Every row comes from one small tree of marks. The marks that hang from a mark follow it in brackets, in alphabetical order. Every link used is in the known rows. Which tree was each row made from?
Known rows
vogo[subo[fega garuga]]: [ 0.99  2.96  2.45  0.34  2.86  2.97  0.57 -1.91  0.67 -0.93 -2.59  1.32
 -2.26  2.01 -1.72  0.78  2.14 -0.96  1.37 -0.07]
subo[garuga vogo]: [ 0.08  0.92  1.25 -0.76  2.68  1.78  0.68  0.39  3.53 -0.96 -2.33  1.44
 -0.65  0.87 -0.01  0.44  0.16 -2.10 -0.02  0.28]
rizifet[giva[fega] subo[garuga]]: [-4.90  1.33  3.08  0.48  0.94  0.60  0.32  0.18  3.58  1.94 -4.14 -2.31
 -1.64  1.65 -0.52  0.86 -1.47 -1.88 -1.84  1.57]
vogo[subo[garuga nolar[giva]]]: [-0.60  2.60  4.77  0.02 -0.13  2.78  2.54 -2.11  2.64 -1.07 -2.92  2.02
 -1.17  1.19 -0.07 -0.68  4.40 -1.01  1.26  1.76]
vogo[subo[fega garuga nolar]]: [ 2.16  2.36  4.85  0.95  1.04  3.65  0.16 -2.54  1.93 -1.66 -2.15  2.13
 -0.98  1.94 -0.90  0.82  2.47 -0.74  0.84  0.73]
fega[subo[nolar[giva[rizifet]] vogo]]: [-0.09 -0.57  3.19  2.09  0.48  1.49  2.09  0.81  5.32 -2.40 -2.01  0.69
  3.80  2.76  2.58 -1.73  3.48 -4.05  0.51  4.19]
fega[subo[garuga vogo]]: [ 0.53  0.34  0.78  0.40  3.59  1.98 -0.28  1.25  4.61 -1.63 -2.31  1.39
 -0.48  1.52 -0.47  0.31  0.31 -4.07  1.01  0.60]
giva[fega rizifet[subo[nolar vogo]]]: [-3.77 -0.88  4.10  1.79 -0.65  1.64  0.05  1.04  4.37  0.56 -2.50 -0.81
  3.17  1.63  2.00  0.50  0.06 -1.03 -0.95  3.04]
giva[fega[subo] rizifet]: [-3.01  0.47  1.46 -0.27  1.74  1.11  1.34  1.48  3.57  0.62 -1.84 -1.61
  0.60  3.24 -2.14 -1.40  2.09 -3.42  0.65  2.92]
fega[subo[garuga nolar[giva] vogo]]: [ 1.08  0.10  3.42  1.82  0.86  2.03  0.32  0.03  6.06 -2.55 -3.24  2.44
  1.62  1.84  1.59 -0.87  2.06 -4.21  0.57  2.23]
subo[garuga nolar[giva] vogo]: [ 0.72  0.55  3.73  0.55  0.11  1.92  1.50 -0.99  4.99 -1.69 -3.08  2.40
  1.53  1.12  1.90 -0.89  2.28 -2.27 -0.57  2.19]
nolar[giva[fega]]: [-3.47  0.39  0.87 -0.45 -0.30  1.45  2.99 -0.39  2.77  0.91 -2.89 -1.17
 -0.83  2.09 -0.92 -0.44  3.20 -2.74 -0.77  1.79]
nolar[subo]: [-2.11  1.74 -2.24 -1.79  0.52  2.32  3.27 -1.16  1.30 -0.92 -0.45 -0.25
 -1.99  1.16 -1.37  2.08  3.58 -3.29 -1.43  0.39]
nolar[giva[rizifet] subo]: [-3.11  2.74 -0.60 -0.82  0.07  0.42  5.03 -1.94  1.31 -0.81 -1.72 -0.83
  0.51  2.30  0.16 -1.25  5.44 -2.70 -1.06  3.57]
subo[fega garuga nolar[giva] vogo]: [ 2.78  0.52  4.21  2.67  0.07  2.00  0.61 -1.95  4.18 -2.50 -3.44  2.72
  2.15  2.49  2.41 -0.73  2.10 -2.18 -1.19  2.32]
nolar[giva[rizifet] subo[garuga vogo]]: [-2.16  2.61  0.27 -0.14  1.63 -0.40  3.05 -1.69  2.35 -1.25 -3.60  1.02
  1.81  2.37  1.28 -2.29  3.65 -2.77 -0.77  4.41]
giva[fega]: [-2.80  0.20  0.54 -1.33  0.56  1.90  1.86  0.44  2.67  1.05 -1.66 -1.00
 -1.52  1.86 -2.06  1.00  1.35 -2.22 -0.95  0.68]
garuga[subo[fega]]: [ 1.63  0.39  0.51 -0.59  1.57  2.52  2.71 -1.54  2.38 -1.88 -1.53 -1.25
 -2.05  2.08 -0.64  2.04  3.96 -3.24  0.45 -1.40]
fega[subo[nolar vogo]]: [ 0.72 -1.33  1.75  1.24  1.34  3.11  0.23  1.33  5.30 -2.61 -0.78  1.06
  0.97  1.41  0.87  1.65  1.66 -4.28  0.55  0.81]
garuga[subo[fega nolar vogo]]: [ 2.70 -1.50  2.45  1.39  0.95  2.98  1.19 -1.17  4.10 -2.93 -1.77  0.05
  0.83  2.18  1.78  2.55  3.23 -3.42  0.24 -0.06]
giva[rizifet]: [-0.99  2.23  1.63 -1.83  1.37  1.26  3.16 -0.02  2.32 -0.57 -0.34 -0.68
  0.36  1.80 -0.90 -0.67  2.69 -1.25 -0.38  1.66]
giva[fega[subo[garuga]] rizifet]: [-1.97  1.71  2.77 -0.36  2.15  0.58  0.22  0.64  4.32  0.62 -3.01 -0.44
  0.52  3.16 -2.61 -2.40  0.87 -2.76  0.56  3.12]
fega[subo]: [-0.18  0.44 -0.21 -0.50  2.08  2.38  1.62  0.96  3.72 -1.44 -0.44 -0.23
 -1.84  1.51 -1.57  1.25  2.32 -4.34  0.59 -0.48]
giva[rizifet[subo]]: [-2.44  1.87  2.03 -0.47  1.11  1.46  2.57  0.44  2.97 -0.07 -1.26 -1.74
  0.24  0.86  0.24  0.36  1.45 -1.27 -0.62  0.65]

Write each row's tree
[ 2.33  0.71  1.68  1.29  3.11  2.00 -0.33 -0.64  2.88 -1.48 -2.43  1.72
  0.15  2.04  0.44  0.60  0.11 -1.93 -0.63  0.32]
subo[fega garuga vogo]
[-1.04  1.47 -1.09 -0.72  2.00  1.58  1.18 -1.05  2.31 -1.12 -2.22  1.46
 -0.71  1.18 -0.12  1.03  1.30 -3.11 -0.84  1.20]
nolar[subo[garuga vogo]]
[-0.15  1.22  3.72  0.74 -0.41  1.64  3.09 -0.24  5.02 -1.98 -1.39  0.10
  2.35  2.92  0.71 -2.18  4.82 -3.62  0.22  3.66]
fega[subo[nolar[giva[rizifet]]]]
[-0.05 -1.30  2.47  0.22 -0.14  2.18  3.58 -0.85  4.88 -2.49 -2.53 -0.10
  0.66  1.38  2.86  0.79  5.30 -3.89  0.82  0.98]
garuga[subo[nolar[giva] vogo]]
[-2.79 -0.75  2.96  1.31 -0.09  2.08  0.06  1.26  4.71  0.14 -2.23 -1.78
 -0.10  3.23 -0.83  0.41  1.15 -4.43 -0.76  2.80]
rizifet[giva[fega[subo[nolar]]]]
[-1.58 -0.44  4.24  1.02 -0.69  1.59  0.52 -0.58  5.17 -0.07 -4.28  1.69
  1.76  1.97  1.16 -1.21  1.66 -2.12 -0.90  3.50]
subo[garuga nolar[giva[fega]] vogo]
[ 1.06  0.42  3.78 -0.17  0.71  2.55  0.10 -0.06  4.90 -1.75 -1.88  2.58
  0.71  0.75  0.63  0.34  0.56 -1.94 -0.61  1.03]
subo[garuga nolar vogo]
[ 2.02 -1.60  2.64  2.24  0.04  2.48  2.52 -1.96  4.16 -3.03 -2.90  0.23
  1.49  2.66  3.24  1.07  4.90 -3.90  0.38  0.90]
garuga[subo[fega nolar[giva] vogo]]
[ 2.73 -0.04  2.82  0.19 -0.35  3.35  2.05 -2.18  3.76 -2.59 -1.40 -0.42
 -0.59  2.53  0.09  2.17  4.43 -2.91  0.09 -0.51]
garuga[subo[fega nolar]]
[ 1.25  1.24  3.36  1.24  0.49  4.13  0.94 -1.84  1.14 -1.73 -0.78  1.04
 -1.05  2.20 -0.32  1.76  3.65 -1.30  0.74  0.31]
vogo[subo[fega nolar]]
[ 1.49 -1.02  0.06  0.55  2.79  2.31  1.66 -0.57  2.75 -2.19 -2.03 -0.76
 -0.71  2.22  1.24  2.46  2.85 -3.44  0.92 -0.89]
garuga[subo[fega vogo]]
[ 1.59  1.32  3.83 -0.08  0.47  2.91  0.14 -0.03  5.75 -2.01 -1.55  1.64
 -0.57  1.50 -1.48  0.05  1.75 -3.37  0.22  0.68]
fega[subo[garuga nolar]]
[-5.24  0.94  2.66  0.67 -0.36  0.40  2.76 -0.15  3.14  1.54 -3.51 -2.24
  1.13  2.08  0.56 -1.22  2.50 -1.47 -1.12  3.02]
nolar[giva[fega rizifet[subo]]]
[ 0.26  1.51 -0.70  1.94  1.52  1.05  1.64 -2.62  1.89 -1.85 -3.83  1.92
  0.60  2.41  1.57  0.02  2.80 -3.46 -1.47  2.51]
nolar[giva subo[fega garuga vogo]]
[-1.50  2.88 -0.46 -1.21  0.03  0.93  3.54 -2.45  2.20 -0.78 -3.03  0.92
 -1.55  1.67 -0.70 -0.34  4.26 -3.42 -1.29  1.79]
nolar[giva subo[garuga]]
[-1.51  1.26  3.45  0.17 -0.45  3.25  3.60 -1.45  1.95 -1.36 -1.70  0.82
 -0.81  1.42  0.68  0.47  5.25 -1.52  1.31  1.31]
vogo[subo[nolar[giva]]]
[-2.80  1.63  4.90  0.29 -0.74  2.37  1.54 -1.73  2.60  0.64 -4.07  1.23
 -0.85  2.12 -0.67 -1.26  3.58 -0.95  1.05  2.91]
vogo[subo[garuga nolar[giva[fega]]]]
[-3.07  1.31 -1.20 -0.07  0.87  0.17  3.90 -0.92  1.50 -1.27 -2.14 -0.01
  1.84  2.28  2.06 -1.25  4.61 -3.10 -0.81  4.02]
nolar[giva[rizifet] subo[vogo]]
[-0.18  2.24  3.21  1.74  1.59  1.31  0.24 -1.21  3.02 -0.27 -3.50 -1.51
 -1.46  2.02  0.50  1.59 -1.08 -1.68 -1.91  0.67]
rizifet[giva subo[fega garuga]]
[ 2.55 -0.99  2.67  2.01  0.38  3.24  0.14 -0.63  3.22 -2.40 -1.01  1.45
  1.46  2.16  1.61  1.73  1.34 -2.50 -1.14  0.86]
subo[fega nolar vogo]
[-2.68 -0.94  4.14  1.21 -0.99  0.82  2.19  0.14  4.08  0.01 -3.03  0.26
  4.03  3.00  1.86 -2.29  3.17 -1.61 -0.55  5.06]
subo[nolar[giva[fega rizifet]] vogo]
[-1.86  1.66 -1.02 -0.01  1.09  0.80  2.44 -1.49  2.49 -1.31 -3.39  1.64
  0.05  1.43  1.10 -0.23  2.99 -3.48 -0.98  2.17]
nolar[giva subo[garuga vogo]]
[ 1.21  1.26  3.92  0.63 -0.27  2.13  1.55 -0.91  5.81 -2.13 -2.67  1.80
 -0.09  1.93 -0.17 -1.15  3.04 -4.01  0.22  1.95]
fega[subo[garuga nolar[giva]]]
[-0.07 -0.85  3.58  3.95  0.35  2.30 -0.44 -0.29  3.72 -1.55 -2.29 -1.06
  1.48  1.77  3.59  2.84 -0.69 -2.45 -2.13  1.53]
rizifet[giva subo[fega nolar vogo]]
[-1.76  2.19  4.52  0.25 -0.29  2.14  3.90 -1.22  1.70 -1.01 -1.62  0.36
  0.93  2.00  0.94 -1.86  5.93 -0.63  1.52  3.53]
vogo[subo[nolar[giva[rizifet]]]]
[-0.55 -1.07  3.56  1.50  0.89  2.40 -1.69  1.09  5.87 -0.75 -3.10  1.68
  1.23  2.30 -0.63 -0.15 -0.16 -3.82  0.25  2.44]
giva[fega[subo[garuga nolar vogo]]]
[ 3.61  0.40  3.95  1.75  1.17  2.91 -0.91 -1.24  4.15 -2.38 -2.19  2.50
  1.71  1.94  0.90  0.81  0.21 -1.77 -1.11  1.39]
subo[fega garuga nolar vogo]
